Each row comes from the steps of one walk. Every step used is in the known rows, and no mark comes twice. Write the walk behind each row, first mark first.
Known rows
kofe/bagagim/nibegil/tegag/sati/tarufan: [-3.66 -2.09  2.86 -3.95  0.59  1.51  3.21 -1.11 -1.40  1.95 -2.85 -1.27
  5.58  6.06 -1.09  4.74  0.67 -4.07 -2.94 -2.82  2.09 -1.06  1.96 -2.47
 -3.46  2.05  1.43  4.48 -0.43  1.03]
sati/tegag/nibegil/bagagim/gufop/dipuzo: [-1.33 -4.08 -1.49 -5.92  3.10  3.78  1.00 -2.71 -2.67  0.67 -2.17  0.36
  1.68  2.13  0.50 -0.11 -1.36  0.70 -1.11 -1.19 -3.37 -0.09 -4.48 -1.08
  2.62  3.41 -0.49  2.38 -0.10 -3.41]
nibegil/tegag/sati: [-3.23  0.89 -0.84 -1.68 -1.89  2.65 -0.83 -0.73 -0.02 -0.75 -1.87  2.57
  1.12  1.74  2.82  0.79 -4.63 -2.97 -2.05 -3.84  2.52 -0.45 -1.16  0.25
  0.06 -0.13 -1.97  3.74 -0.93 -1.68]
tarufan/sati/tegag/nibegil/bagagim/gufop: [-2.10  0.18 -2.05 -4.91  4.09  6.91  2.48 -3.96 -2.62  0.12  2.20 -0.71
  0.40 -1.16  1.08 -2.37 -3.83  1.38 -0.21 -1.69 -0.97 -0.06 -6.41 -0.43
  4.77  2.85  0.76 -0.09 -4.18 -3.83]
tegag/nibegil/bagagim/kofe: [-2.12 -0.80 -2.92 -6.70  1.41  2.15  1.53 -4.41  0.82 -1.16 -1.76 -1.53
  0.47  1.92 -0.89 -1.53 -0.67 -0.06 -2.30 -1.99 -1.98 -1.53 -4.42  2.03
 -0.62  5.40  0.02  1.81 -2.90 -2.74]
bagagim/gufop/dipuzo/tarufan/sati/tegag/nibegil: [ 1.21 -2.53  3.12 -3.31  4.93  3.72 -0.06 -2.88 -2.39  0.10 -0.05 -0.43
 -0.90  0.98  2.90 -1.01 -1.74  0.31 -0.70 -0.70  0.00  1.93 -2.01 -1.94
  1.63 -0.91 -2.80  3.97  2.45 -2.51]
tegag/nibegil/bagagim/gufop: [-2.05 -1.72 -3.71 -5.88  3.12  2.26  1.12 -2.97  0.67  0.38 -1.88 -0.11
  1.03 -0.38 -0.28 -0.27 -0.32 -0.57 -0.60 -0.29 -0.97  1.28 -4.90  2.15
 -0.91  2.27 -1.13  1.04 -0.85 -3.08]
sati/tegag: [-0.12 -1.97  0.04 -1.42  0.76  3.24  1.12 -0.81 -3.13  0.77 -1.14  0.23
  0.23  1.57  0.37  0.48 -1.58  2.02 -1.76 -0.20 -2.09 -0.05 -1.80 -2.27
  3.42  1.08  2.16  0.13 -1.66 -1.30]
sati/tegag/nibegil/bagagim: [-1.04 -3.64 -3.11 -5.84  2.65  4.00  2.83 -2.96 -1.73  1.20 -2.99 -1.21
  1.40  2.82 -0.65 -0.13 -2.13  0.59 -1.65 -0.16 -2.87 -0.58 -4.39 -1.17
  2.08  5.11  1.55  0.17 -2.94 -3.85]
gufop/dipuzo/tarufan/sati/tegag/nibegil/bagagim: [ 2.02 -4.34  0.46 -5.00  4.00  3.05  2.85 -4.25 -2.20  0.75  0.19 -3.35
 -0.71  3.88  2.12 -3.04 -1.57 -2.22  1.59 -0.16 -0.02 -2.31  0.19 -1.69
 -1.20  4.66 -2.32  2.83  0.40 -2.85]
redol/dipuzo/tarufan/sati/tegag/nibegil/bagagim/gufop: [ 0.87 -1.79 -0.12 -4.72  2.75  4.69  3.43 -5.63 -3.52  0.37 -0.84 -0.75
 -1.87  0.10  3.88  0.19 -3.07 -1.34 -0.46 -0.82  0.11  0.09 -4.67 -2.51
 -0.92  0.19 -2.68  3.72  1.17 -2.03]
tegag/sati/tarufan/dipuzo/redol: [-3.20  0.46  2.48 -2.08  0.11 -0.07 -0.55 -0.40  2.42  1.98 -0.24  1.08
  1.04  0.86  0.94 -0.12 -2.37 -5.21  0.87 -4.35  0.72 -1.83  1.14 -0.55
 -0.50  0.44 -5.39  3.49 -1.06  0.09]
kofe/bagagim/gufop: [-3.67 -0.68  0.84 -2.42  1.08  1.94  0.30 -1.19 -2.90  2.45 -1.38  3.89
  1.16  1.14  0.20  2.89  2.26  0.37 -2.54  0.52 -0.37  1.20 -1.63  0.95
 -0.02 -1.70  1.22  1.97  2.07  3.11]
redol/dipuzo/gufop: [-0.85  0.71  1.78  0.42 -0.77  1.31 -1.19 -3.02 -1.86  0.63 -1.11  2.96
 -2.27 -1.82  3.72  2.16 -2.58 -1.44  0.38 -3.25 -1.64  2.09 -0.73 -2.13
 -1.04 -2.18 -4.10  2.27  4.97  1.39]
redol/dipuzo/tarufan/sati/tegag/nibegil/bagagim: [ 1.86 -2.16 -0.34 -4.45  2.12  3.65  4.45 -5.43 -2.85  0.62 -0.91 -2.29
 -1.32  1.75  3.16 -0.32 -3.43 -2.49  0.10 -0.56  0.02 -1.28 -3.38 -2.97
 -1.67  2.66 -2.40  3.22  0.37 -2.25]
kofe/bagagim/nibegil/tegag: [-2.92 -2.78  2.39 -3.38 -0.19  0.76  2.80 -0.79 -2.42  0.95 -2.78 -1.08
  5.65  5.54 -0.75  5.72  1.44 -2.51 -2.69 -1.55  0.87 -0.20  1.57 -1.86
 -2.78  1.55  2.90  3.36  0.50  0.73]
dipuzo/tarufan/sati/tegag/nibegil: [ 2.92 -2.53  0.77 -4.16  5.19  5.66  4.57 -4.65 -1.67  1.37 -0.76 -4.52
 -2.17  3.21  1.84 -1.96 -3.71  0.05 -1.01  1.84  1.76  0.92 -1.63 -2.71
  0.23  2.90  0.99  0.24 -3.72 -4.33]
sati/tarufan: [ 1.34  0.73  1.00 -1.29  0.61 -1.74  0.72  0.23  0.75 -0.17  0.75 -1.59
 -1.20 -0.11 -0.05 -0.54  1.16  0.85 -1.46 -0.22  1.46 -1.80  1.17 -1.92
  0.12 -0.49  2.38  0.24 -1.20  0.65]
tegag/sati/tarufan: [-1.60  1.29  0.74 -0.75  1.64  1.67  0.63 -0.63  2.07  1.78 -0.29  0.09
  0.01  0.85 -0.55 -1.60 -1.47 -3.14 -0.56 -2.37  1.77 -1.37  0.18 -0.88
 -1.11  0.78 -3.43  2.29 -1.43  0.48]
dipuzo/tarufan/sati/tegag/nibegil/bagagim/gufop: [ 0.85 -2.89 -1.94 -6.11  5.33  7.76  4.53 -5.96 -2.99  1.63 -0.23 -2.84
 -3.27  0.72  2.94 -2.27 -3.03  0.78 -1.16  1.61  1.47  1.27 -4.10 -0.66
  0.06  1.26  1.16  0.21 -4.10 -3.76]
sati/tarufan/dipuzo/gufop: [-1.17  0.36  3.20 -1.69  0.47 -1.59 -0.39 -0.89 -0.41  1.04  0.45  1.66
 -1.89 -1.12  3.53  1.21  0.20 -0.58 -0.26 -3.56 -0.37 -0.05  2.77 -1.32
  0.45 -1.47 -0.33  1.22  1.44  0.85]
redol/dipuzo/tarufan/sati: [ 2.85  0.10  2.27 -0.62  0.47  1.29  2.60 -3.33 -1.99 -0.24  0.68 -1.49
 -2.29  0.44  3.49 -0.01 -2.39 -2.54  0.74 -0.50  1.74 -0.72 -0.41 -3.09
 -2.41 -0.75 -3.27  3.01  2.36  0.11]

Write each row's walk
[ 3.02 -1.32  2.41 -2.71  2.35  2.64  3.57 -4.11 -1.92  0.29 -1.34 -2.41
 -0.70  2.58  2.94  0.66 -3.82 -2.21 -0.52 -0.51  0.45 -0.22 -2.09 -4.65
 -0.89  1.88 -2.94  3.75  1.55 -2.49]
redol/dipuzo/tarufan/sati/tegag/nibegil
[-1.56 -1.24  2.82 -1.72  0.30  1.57  1.45 -0.22  0.46 -0.83 -1.66 -3.64
  4.72  3.02 -0.08  3.16 -1.82 -3.61 -1.58 -4.57  2.68  0.28  1.41 -2.88
 -2.72  0.20 -0.48  4.16 -1.43 -2.19]
bagagim/nibegil/tegag/sati/tarufan
[-2.54  1.48 -0.11 -2.43 -1.44  1.52 -0.36 -0.51  0.41 -0.78 -1.37  1.46
  0.48  1.56  2.95  0.39 -3.97 -2.48 -2.95 -4.01  3.38 -1.59 -0.27 -0.94
  0.07 -0.48 -0.47  3.86 -1.75 -1.19]
nibegil/tegag/sati/tarufan
[ 0.05  0.67  3.19 -1.20 -0.54 -4.04  0.31  1.05  0.17 -0.20  1.01  0.32
  0.48  0.28  1.79  1.08  1.63 -1.05 -0.11 -2.62  0.25 -2.70  2.67 -1.46
  0.64 -0.40  0.27  1.96  0.93  0.93]
sati/tarufan/dipuzo
[-1.14 -2.16 -4.08 -5.56  2.39  0.90  2.36 -2.74  1.49  0.60 -2.08 -1.91
  1.68  1.46 -1.21 -0.82 -0.48 -1.76  0.21  0.01 -1.11 -0.56 -3.19  1.51
 -1.74  5.14 -0.75  0.12 -1.68 -3.40]
tegag/nibegil/bagagim
[ 0.09 -5.68 -1.26 -6.66  4.27  4.81  2.33 -3.88 -3.13  1.47 -3.21 -0.93
 -0.05  3.08  1.44 -0.39 -1.59  0.43 -1.64  0.30 -2.01  0.47 -3.43 -1.35
  0.63  2.97 -0.12  2.43 -0.19 -3.84]
sati/tegag/nibegil/bagagim/gufop/dipuzo/tarufan
[ 1.12 -3.07  1.22 -5.61  3.24  4.14  2.35 -5.46 -2.90 -0.64  0.50 -3.10
 -1.69  4.15  2.49 -3.54 -1.72 -1.01 -0.33 -1.67 -0.85 -3.08 -0.84 -1.34
 -0.41  4.75 -1.86  4.16 -0.51 -2.29]
gufop/dipuzo/tarufan/sati/tegag/nibegil/bagagim/kofe
[-2.99 -1.98  4.15 -3.06 -1.14  0.04  0.55 -0.16  0.94 -0.58 -1.51 -3.02
  5.38  2.98  1.15  4.42 -2.61 -5.15 -0.47 -5.98  1.72 -0.08  2.02 -2.73
 -2.25 -0.05 -2.36  5.25 -1.36 -2.60]
bagagim/nibegil/tegag/sati/tarufan/dipuzo/redol
[-3.87  0.19 -3.98 -4.64 -1.90  3.84  0.73 -4.53 -2.55 -1.10  1.07  0.84
 -2.55 -0.96  0.96 -2.56  0.88  1.67 -1.73 -2.30 -1.95 -3.45 -3.76  3.58
 -0.38  1.66  1.82  1.11 -3.27  1.55]
nibegil/bagagim/kofe
[-3.36 -1.53  4.30 -2.18  0.55  2.00  0.57 -1.33 -0.21 -0.05 -1.95 -1.34
  3.66  2.07  2.49  4.24 -2.67 -4.06 -0.78 -6.66  1.45  1.64  2.34 -2.60
 -2.46 -0.56 -2.36  4.49  0.42 -2.02]
bagagim/nibegil/tegag/sati/tarufan/dipuzo/gufop
[-1.56 -3.27  3.01 -5.26  4.84  3.96  2.13 -3.55 -3.90  2.62 -1.70  1.24
  1.56  4.78  1.28  1.47  0.15 -0.97 -2.02  0.27 -0.40  0.56 -1.55 -1.73
  0.76  1.66 -0.42  4.48  2.17  0.06]
kofe/bagagim/gufop/dipuzo/tarufan/sati/tegag/nibegil
[ 1.65 -3.25 -2.06 -6.08  4.90  6.88  5.48 -5.78 -2.45  1.75 -0.66 -4.12
 -2.74  2.31  2.21 -2.67 -3.25 -0.36 -0.53  1.95  1.47 -0.28 -2.79 -1.27
 -0.74  3.55  1.52 -0.46 -4.73 -4.06]
dipuzo/tarufan/sati/tegag/nibegil/bagagim
[-4.24 -2.40  2.37 -3.15  0.42  2.51  2.84 -1.27 -1.76  1.96 -3.35 -0.36
  6.01  6.08 -1.06  5.05  0.21 -4.55 -2.31 -2.52  1.20 -0.27  1.30 -1.39
 -3.40  2.23  0.20  4.37  0.16  0.84]
kofe/bagagim/nibegil/tegag/sati
[ 0.86 -2.22 -1.05 -6.77  4.10  7.76  5.04 -7.08 -3.15  0.51 -0.24 -3.98
 -3.77  2.69  2.48 -3.37 -3.36  1.01 -2.51  0.29  0.56 -1.02 -3.64 -0.88
  0.29  3.68  2.00  0.92 -5.64 -3.52]
dipuzo/tarufan/sati/tegag/nibegil/bagagim/kofe
[-3.32 -0.39  2.75 -0.45  0.04  0.05 -1.57 -1.59 -1.39  1.45 -0.57  4.19
 -1.09 -1.23  4.39  2.26 -1.18 -1.51  1.77 -3.95 -2.41  1.95  1.88  0.76
  0.60 -1.30 -3.26  1.09  3.19  0.35]
tarufan/dipuzo/gufop
[ 0.99 -1.05  0.45 -5.31  1.39  4.76  3.91 -6.70 -3.50 -0.79 -0.71 -1.99
 -2.33  2.10  3.38 -0.94 -3.42 -1.16 -1.73 -2.05 -0.74 -2.15 -4.28 -2.78
 -0.91  2.86 -1.80  4.53 -0.63 -1.66]
redol/dipuzo/tarufan/sati/tegag/nibegil/bagagim/kofe
[ 0.80 -0.91  2.92 -0.99  2.97  2.55 -1.10 -2.08 -2.21 -0.32  1.95  0.61
 -2.25 -1.21  3.52 -1.45 -0.24  0.01  0.79 -0.45  1.35  1.45 -0.54 -0.27
 -0.11 -3.59 -3.05  3.31  3.33  0.10]
bagagim/gufop/dipuzo/tarufan/sati
[ 2.53 -2.09  0.57 -2.82  3.72  6.03  4.06 -4.03 -3.03  1.40  0.54 -3.29
 -3.49  1.64  2.75 -2.25 -2.98  0.61 -0.66  1.86  2.03  0.35 -0.77 -2.36
  0.17  0.57  1.66 -0.15 -3.55 -2.37]
dipuzo/tarufan/sati/tegag
[-1.97 -3.01 -3.06 -5.05  2.22  6.10  1.33 -4.67 -5.03  0.90  2.05  0.83
 -2.79 -1.90  3.56 -2.78 -0.35  0.65  1.13 -0.60 -0.51 -1.33 -3.58  1.54
  0.15 -0.76 -0.59  1.65 -0.53 -0.06]
nibegil/bagagim/gufop/dipuzo/tarufan/sati/tegag
[ 3.11 -1.52  2.03 -0.52 -0.31 -0.36  1.85 -2.37 -1.82  0.36 -2.09 -0.74
 -1.93  1.55  2.98  1.66 -0.81 -2.39 -0.18  0.29  0.75 -0.05  0.63 -2.85
 -4.11 -1.43 -3.12  3.59  4.02  0.70]
redol/dipuzo/tarufan
[ 3.20 -3.22  3.24 -3.26  4.25  1.83  1.91 -2.90 -1.50  0.38 -0.27 -3.52
 -0.32  4.60  1.95 -2.28 -2.15 -2.05  0.94 -0.17  0.38 -1.27  1.25 -3.21
 -0.21  3.85 -2.75  3.40  1.35 -3.08]
gufop/dipuzo/tarufan/sati/tegag/nibegil
[-1.64 -0.51 -0.62 -4.57  4.01  5.69  1.59 -3.60 -2.66 -0.33  2.60 -0.57
  1.00 -0.26  1.29 -2.63 -3.39  0.50  0.66 -2.32 -1.43 -0.92 -5.09 -0.98
  4.58  3.54 -0.94  1.61 -2.10 -3.31]
tarufan/sati/tegag/nibegil/bagagim/gufop/dipuzo
[-3.65  1.09  2.53 -1.00  1.57  1.76 -0.54 -1.56  1.32  2.68 -0.73  2.76
 -0.85 -0.03  2.36 -0.11 -2.31 -4.28  0.42 -4.80  0.29 -0.10  1.35 -0.42
 -0.79  0.08 -5.36  2.85  0.63  0.65]
tegag/sati/tarufan/dipuzo/gufop
